Each row comes from the steps of one walk. Every step used is in the known rows, and no mark comes twice. Write the walk behind each row, first mark first.
Known rows:
rubo/levomef/davez/letasa/zuner/dakem: [  4  -4  -9 -18  -2  -4  -5   1   3  -4  -8   6  -5  -4 -38  -3   5  -3
  22  15   4   8  -1]
gebig/supase/dakem/zuner: [  0  -6   6 -10   8  -8   1  26   5  -5   7 -10   6   8   5   0  -9  -3
   6   6 -12   6   5]
zuner/letasa/davez/gebig/supase/dakem: [  2 -14  17  -5  -7 -13  18  -2  -9  -3   3   2  -1  -2  17 -15  -5   9
  -2  -4  -9   8   6]
supase/dakem/zuner: [  3  -1   2 -11   9  -4  -5  25   9   1   7 -15   5  16   4   5  -7   0
   1   7   0   2   5]
letasa/davez/gebig/supase/dakem: [  6 -11  15  -4  -5 -15  14  -3  -5  -1   3   6   0   0   0 -15  -5   7
  -7  -4  -6   5   0]
letasa/davez: [  3   4   7  -9  -3   5   5  -1  -1   9 -14   7  -2  -9  -7   1  -9   0
 -12  -2  11   0  -5]
supase/gebig/davez/letasa: [ -5  -4  18   1  -4  -8  10  15  -6  17 -16  -2  -2   4 -12   0  13   1
 -10   8 -17   2  -9]
gebig/davez/letasa/zuner: [ -4  -3  20 -19  -3  -4  14   6  -8  14 -18   6  -4  -7 -14   2  13   0
  10   1  -5   1  -2]
letasa/zuner/dakem/supase: [  3   7   6 -12  12 -12  -8   9  -1  -2  -2  15   8 -14 -11   2  -7  -4
  23  11  12   2 -13]
gebig/davez/letasa: [ -4  -3  19   1  -6  -8  10  10 -10  18 -18   0  -3  -4  -4  -2  12  11
  -4   4 -13   3   3]
davez/gebig: [  2  -6   9   0   4 -15   6 -12 -10   5  12  -3  -5   0  -6  -9   6  10
  -4   8   7   1  -2]
davez/letasa: [ -9  -1   7  -2  -1  -6   3   4  -4   4 -14  -4  -7   4  -4  -6   4  14
  -5   5 -12   3   5]
supase/gebig/davez/letasa/zuner/dakem: [  1  -8  16 -12  -4  -6   8  14  -3   4 -11   6  -1   2 -45   2  14  -6
  18  12  -1   5 -15]
rubo/levomef/davez/letasa: [ -1   3 -21  -6   0  -5 -11  -2   3   4 -10  -4  -8  -1  -3  -6  -1   6
  -5  14 -10   6   9]
supase/gebig/davez/letasa/zuner: [ -5  -3  20 -20  -3  -4  14  10  -4  13 -16   4  -4   1 -22   2  13  -7
   4   6  -8   1 -12]
levomef/davez/gebig/supase/dakem: [  7 -11   1  -2  -2 -20  11  -4  -1  -6  10   3   2   3   8 -14  -4   3
  -1  -1 -11   5   6]
davez/gebig/supase/dakem: [  4 -16  13   1  -4 -18  12  -2  -5  -6   9   3   1   6   3 -13   0   8
   0  -3 -13   6   3]
levomef/rubo: [ -2  -1   0  -3  -8  -4  -5  -2  10  -5  -2  -4   0  -3  -3  -2  -5   5
  13   9   3 -14  -2]
levomef/davez/letasa/zuner: [ -5   5  -5 -24   0  -6   7  -3   1   3 -17   3  -4  -4  -7  -2   3  -2
   8   4  -3   0   2]
rubo/levomef/davez/gebig/supase: [  4 -11  -8  -2   1 -15   1 -11  -9  -6  15   4  -2 -15  -1 -13  -2  -4
   3  10 -12   9   2]
zuner/dakem: [  4  -6   2   4  -2  -2  -3   6   0  -5   1   4   1  -1 -25  -1   3   0
  15   7   7   4  -4]
levomef/davez/gebig/supase: [  0  -8  -2  -2   1 -19  10  -9 -10  -6  10   5   1 -13   7 -13  -2  -1
   2   6 -13   6   4]
zuner/letasa/davez/gebig/supase: [ -4 -12  19  -7  -3 -10  18  -8 -17  -2   2   7  -4 -20  11 -13  -5   6
  -1   2 -10  11  -1]

Write each row's walk:
[ -5 -10  20 -12   4 -11  15   5 -15  -1   6   0  -1 -18  11 -10  -7   5
   2   7  -8  12   1]
dakem/zuner/letasa/davez/gebig/supase
[ -5   4  20 -21   3 -11   9  13  -5  15 -15   9  -1  -5 -14   4   8  -7
   5   8  -7   0 -16]
dakem/supase/gebig/davez/letasa/zuner
[  2   4   5 -11  13 -11  -4  14   4  -4   2   7   5   2 -24   4  -5 -16
   9  16   3   1 -29]
letasa/zuner/dakem/supase/gebig
[  3   5   2   1  12 -12 -11  10  -1  -2   1  11   8 -12  -4   0 -10   2
  14  11   8   2 -10]
zuner/dakem/supase
[  6  -1 -10  -4   3 -19   3 -17  -5   4  11  -1  -3  -3   4  -9   0   4
  -6  11   8   0   2]
levomef/davez/gebig
[  1 -11  18  -4  -2 -13  14  -6 -14   0   4   8  -1 -17  -5 -13  -5   4
  -5   2  -7   7  -5]
letasa/davez/gebig/supase
[  7  -2  16   3   5 -11   1  20  -5  14  -1  11   8  -5 -14   7   5 -15
   1  11  -1   0 -24]
zuner/dakem/supase/gebig/davez
[  0   3  10 -19   1   5   7  17   0   6 -10  -6  -1  -4  22   2 -13   4
  -3   2   9   6   5]
supase/dakem/zuner/letasa/davez
[ -2  -6  10 -14  -2  -4   4   7  -2  -3 -11   6  -3  -2 -39  -2   8   3
  22   8   2   6  -5]
davez/letasa/zuner/dakem
[ -2   3 -10 -26  -1  -3  -1  -5   3   3 -13   2  -8  -3 -14  -3   3  -3
   9   8  -2   3   2]
rubo/levomef/davez/letasa/zuner
[ -5   1  19   0   2 -15   6  19  -7  17 -15   1   0  -1  -5   1   6   3
 -10   9 -15   1 -14]
dakem/supase/gebig/davez/letasa
[  4 -12   6   1  -5  -9   9   6   2  -9   2   3   4   5   7 -10  -4   2
   3  -9 -16   4   3]
gebig/supase/dakem
[  0   7   1  -2  13 -12  -6  12   4  -1   3   3   5   4  -3   3 -10 -13
  -8  11  -4  -2 -25]
dakem/supase/gebig
[  5  -5  13   2  -4  -2   8  13  -3  16  -2   3   4   3 -12   7   9 -15
  -9   3  -7  -1 -16]
supase/gebig/davez
[  2   4  18 -11   9 -15  -1  16  -6   9 -10  16   6 -17 -12   1   0   0
  21  13   4   2 -13]
gebig/davez/letasa/zuner/dakem/supase
[ -3  -2  19   2   3 -16   2  22  -8  15 -14   5   1  -2 -17   0   8   3
  -1  15 -13   3 -15]
zuner/dakem/supase/gebig/davez/letasa
[ 10 -13  -6  -3  -4 -17   1  -8   0  -6  14   2  -1   3   3 -14  -4   1
   1   2 -10   8   5]
rubo/levomef/davez/gebig/supase/dakem
[  3  -4  17 -16   4 -10  11   0  -8  11   5  -7  -6  -2  11  -7  -6  14
  -7  10  14   6   3]
supase/dakem/zuner/letasa/davez/gebig
[ -4  -2   5 -12   8   0   3  21   1  -4   4 -15   0   7  35   4  -6   4
  11   6  -3   9  11]
supase/dakem/zuner/letasa
[  0  -4  16 -11   0  -7  13 -11 -15   9   1   0  -8 -10   8  -8  -2  13
  -8   6  14   5  -1]
zuner/letasa/davez/gebig
